Known rows, with every step that occurs
parum -> tumu -> kegibar -> dotob -> kazi: [ 13.0 -10.9  -5.0 -13.5  21.8  13.4  20.5  31.6   2.2 -30.3  -4.7  20.5
  -2.1   0.8   0.6   2.3   7.8  21.5 -29.6 -20.3]
keta -> zatug -> parum -> kegibar -> dotob: [-19.3  -1.7  -9.0  -6.3   3.9   2.5  -1.5  51.0  -3.6 -40.1 -36.9   5.6
  16.1  14.8  -2.3   1.9   8.5   9.6  -8.5 -46.7]
keta -> zatug -> parum: [-15.9   1.3 -13.7   8.4  13.7  -5.8  10.5  48.0  -6.4 -33.4 -21.0  -1.0
   5.8  15.3 -11.9  -3.2  -7.0   0.0 -18.9 -25.0]
zatug -> parum -> tumu -> kegibar -> kazi: [  7.0  -4.3 -23.7  18.2   7.9  -8.0  14.3  26.8 -12.3 -32.3 -29.9   1.4
   0.1 -20.2  -2.4   1.4   3.2  18.2 -23.4 -24.8]
zatug -> parum -> tumu -> kegibar -> dotob: [  1.8   2.7  -7.1  -1.7  10.8  -9.5  16.2  38.1 -18.2 -35.7 -17.2  18.6
  10.9   1.2   2.9   2.2   6.9  19.6 -18.1 -31.7]
tumu -> kegibar -> dotob -> parum -> kazi: [ -5.4  -1.2 -20.9 -18.5  29.7  17.8  10.5  37.7  -8.6 -32.6 -14.3  30.9
 -13.0   9.6  -0.7  20.4   4.8  23.5 -19.7   3.5]
kazi -> dotob -> parum -> tumu -> kegibar: [  9.5  -7.8  -6.5  -3.3  22.3   6.2  21.6  34.8 -29.1 -44.3  -1.8   7.0
  -3.0   0.4  11.0   2.2   5.8   9.3 -29.1  -2.0]
keta -> parum -> kazi -> dotob: [ -1.0   5.0  -7.0   4.1  26.4  -2.2  -2.2  26.2 -10.0 -39.3 -15.0   6.7
  12.4   7.2  -3.3   0.9  -5.6  11.6  -6.6   6.2]
kazi -> dotob -> parum -> kegibar: [ -9.3 -19.0  -4.4  -4.4  10.9  16.1   2.6  30.4 -14.2 -42.6 -22.7  -1.2
   0.5   1.3   6.3   6.0   7.4   4.0 -12.3  -7.5]
parum -> tumu -> kegibar: [ 12.0 -11.5  -7.3   9.2  14.6  -6.0  21.7  26.5 -16.7 -21.5  -6.2  14.4
   0.0  -1.1   4.1  -4.9  -7.0  20.4 -26.9 -10.3]
keta -> parum -> kegibar -> kazi: [ -0.4  -0.2 -15.7  11.4  14.1   6.3 -10.9   3.8   7.6 -28.0 -39.3   0.8
   7.0 -16.4 -12.8  -7.5   6.1  22.8  -5.3 -24.9]
tumu -> kegibar -> kazi -> dotob -> parum: [  0.6   3.9 -15.8  -0.5  26.4  21.9   7.1  17.0 -13.3 -42.3 -12.8   3.6
 -10.8  -4.0   7.3   6.1  15.0  10.0 -22.0   2.9]
zatug -> parum -> kegibar: [-11.7 -20.9  -9.5  13.2  -2.7  -5.3   6.4  34.6  -8.2 -26.3 -39.2  -2.3
   9.0  -4.4  -5.4   5.9  -4.1   7.8  -5.4 -29.1]
zatug -> parum -> tumu -> kegibar: [  4.5 -10.8 -15.1  15.0   8.7 -16.0  22.8  39.2 -22.7 -27.9 -17.1   6.6
   4.2  -7.3  -0.5   1.3  -4.2  14.0 -22.5 -22.6]
zatug -> parum -> tumu: [  0.7 -10.0  -9.1  11.9   4.9 -14.7  15.0  38.4 -15.0 -33.7 -25.8   1.3
   6.0  -7.3  -7.7  -2.7  -7.7  10.1 -19.2 -24.6]
tumu -> kegibar: [  2.6  -6.1  -5.8   7.0  20.0   2.9  17.1  20.9 -10.8 -14.4  -3.2  17.9
  -1.1   8.8   1.6  -0.1  -4.4  14.6 -18.0  -1.8]
kazi -> dotob -> parum -> tumu: [  4.9  -8.9  -1.9  -3.9  18.6   9.0  13.7  34.7 -20.5 -50.3 -11.7   1.2
  -3.1  -0.2   3.1  -2.0   1.9   6.1 -25.8  -3.4]
kazi -> dotob -> parum: [ -4.8  -2.5  -0.3  -5.5  23.2  14.9   8.6  27.6 -14.4 -42.6  -8.0   3.2
  -3.4   8.7   2.2   2.5   2.6   0.6 -17.9   4.5]
parum -> tumu -> kegibar -> kazi -> dotob: [ 17.1  -1.1  -6.2  11.2  12.9   3.6  11.4  17.6 -15.7 -39.5 -12.5   0.3
   3.6  -7.6  15.6  -7.8   9.0  18.0 -23.4 -10.4]
kazi -> dotob: [  1.4  -3.4   8.0   2.6  15.0   6.3   7.9  20.9 -12.5 -32.5  -6.3   2.7
   9.4  14.8   9.1  -4.9  -0.8   4.1 -11.1   1.2]
kegibar -> dotob -> parum: [ -6.6   5.2  -1.1 -20.0  25.0  21.7   2.9  24.7  -0.7 -35.6 -15.5  21.1
  -7.2  11.3  -7.0   6.1   9.9  12.6 -14.9  -8.6]

Rows
[  9.9  -5.0 -24.7   5.5  22.3  13.8  12.6  22.6 -10.7 -34.6 -20.0  11.4
 -18.2 -18.0  -3.9   1.5   5.1  23.4 -31.9  -9.8] : dotob -> parum -> tumu -> kegibar -> kazi
[  8.8   3.5  -5.9   6.5  16.9  13.5   6.4  10.4 -11.1 -32.1  -9.1   1.9
   3.1   1.2  14.3  -2.4   9.8  13.5 -15.5  -1.0] : tumu -> kegibar -> kazi -> dotob
[  1.8 -11.6  -3.3   7.6   2.4  15.3  -6.9  11.9  -3.7 -37.4 -32.6 -10.5
   7.3  -5.3  12.8  -3.2   9.7  14.4  -7.1 -15.0] : parum -> kegibar -> kazi -> dotob
[  1.8  -8.8  -4.8   2.2  15.4   4.6   3.8  34.1 -10.9 -35.3 -15.9   3.3
   4.0  12.2   8.1   5.0 -10.2  12.5 -12.1  10.9] : parum -> kazi -> dotob
[  4.9  -8.3 -12.2  -7.6  17.6   0.8  21.6  42.7  -5.7 -37.0 -16.7  12.3
   3.6  -6.1  -2.9   7.4   9.5  15.1 -25.3 -32.5] : zatug -> parum -> tumu -> kegibar -> dotob -> kazi
[-14.4  -1.1 -18.3   4.2  13.2  -4.8   6.1  62.3 -15.1 -49.5 -23.3  -7.2
   9.9  19.5   2.2   7.1  -8.2  -0.9 -16.2 -11.2] : keta -> zatug -> parum -> kazi -> dotob
[ -1.3   4.0  -8.6  -2.5  22.1  23.8   0.3  17.5  -7.1 -46.2 -21.7  -1.6
  -9.6  -3.1   1.0   2.1  11.6   6.8 -17.2   1.6] : kegibar -> kazi -> dotob -> parum
[ -9.3 -11.2 -21.3   9.9   8.8  -5.9   7.8  44.0  -7.5 -29.0 -30.9   4.6
  -0.7   0.0 -10.6  12.5 -13.8  11.2 -11.6  -5.6] : zatug -> parum -> kazi
[  1.3  -5.2   1.6 -18.4  22.3  23.4   7.2  22.5  13.7 -27.6 -11.6  15.3
  -1.6  10.2  -8.4   2.3   5.2  13.2 -17.0 -13.4] : kegibar -> dotob -> kazi
[ 11.6   0.8  -0.4  -7.2  16.6   2.8  14.9  26.8 -12.2 -26.2  -6.9  25.8
   5.3   8.7   7.0  -3.7   4.8  26.6 -23.4 -19.4] : parum -> tumu -> kegibar -> dotob
[ -2.8 -21.3   0.1 -16.1  10.0  23.2   2.2  26.2  14.4 -28.2 -25.8  12.3
   0.1   3.0  -2.9   5.7   9.1  17.2 -12.2 -27.1] : parum -> kegibar -> dotob -> kazi
[  7.6  -1.8  -9.6   0.0  17.4  16.2   3.3  24.2 -12.4 -52.7 -23.8  -3.7
  -9.6 -13.5   1.6  -3.8   8.2  12.8 -25.9  -7.4] : kegibar -> kazi -> dotob -> parum -> tumu
[ -4.2   4.1  -7.9 -18.6  28.5  19.0  11.7  26.4  -8.2 -31.0  -5.6  29.6
  -8.3  10.3  -2.1  11.8  10.3  15.3 -19.2  -6.5] : tumu -> kegibar -> dotob -> parum
[ -6.9 -15.2 -19.6   2.8  11.2  23.7  -3.7  18.1   3.1 -32.2 -40.7   1.5
 -14.3 -16.3  -7.7   6.8   7.3  18.0 -14.6 -14.9] : dotob -> parum -> kegibar -> kazi
[-18.7 -12.5 -16.7   9.8   2.3  -3.0   6.1  52.0  -7.2 -33.5 -33.3  -6.3
   8.5   7.5  -5.8   0.1  -3.5   3.2 -13.1 -38.0] : keta -> zatug -> parum -> kegibar
[  6.5 -11.8 -17.5   0.7  23.4   4.4  21.9  35.0 -19.5 -30.6  -7.3  16.9
 -13.4  -5.5  -2.9   4.3  -1.3  17.0 -32.1  -5.7] : dotob -> parum -> tumu -> kegibar
[ -6.1 -10.0  -9.9  11.4  -5.0   4.1  -6.4  24.1  -9.5 -43.4 -44.8 -18.1
  13.3 -11.2   8.4   2.8  11.7   6.9  -2.6 -28.1] : zatug -> parum -> kegibar -> kazi -> dotob
[ -3.6  -9.2   4.9 -10.3   4.1  12.5  -2.0  21.3   0.8 -25.9 -27.3  15.6
   8.6   8.3   2.6   0.4   6.7  20.8  -5.2 -24.8] : parum -> kegibar -> dotob
[ -5.1   8.4 -11.9  -5.1  13.8  -7.5  15.9  57.0 -14.9 -40.5 -15.0  14.7
  12.1  14.1   2.2  -3.3   6.4  14.2 -26.8 -40.3] : keta -> zatug -> parum -> tumu -> kegibar -> dotob
[-13.2  -4.3 -16.5  11.4   0.5   5.9  -4.5  40.8  -7.4 -49.7 -40.4 -19.7
  14.3   0.0   7.2  -4.5  10.8   1.7 -10.9 -37.9] : keta -> zatug -> parum -> kegibar -> kazi -> dotob
[  0.9   2.7  -6.0   9.0  14.9   7.1 -11.6   4.9  -0.8 -40.9 -32.0  -7.6
  16.4 -10.6   0.5  -9.8  13.8  15.7  -1.6 -20.9] : keta -> parum -> kegibar -> kazi -> dotob
[-14.3  -8.4  -4.0  -5.7  -0.5  -0.3  -0.3  34.6  -4.6 -33.0 -39.3   7.9
  14.7   4.0  -1.4   6.1   9.7  13.7  -1.0 -37.3] : zatug -> parum -> kegibar -> dotob
[ -2.4  -3.0 -16.6 -10.5  21.5   3.2  20.6  59.8  -2.5 -42.9 -13.1   8.8
   4.8   8.7  -4.8   2.1   7.4  11.5 -33.3 -43.8] : keta -> zatug -> parum -> tumu -> kegibar -> dotob -> kazi
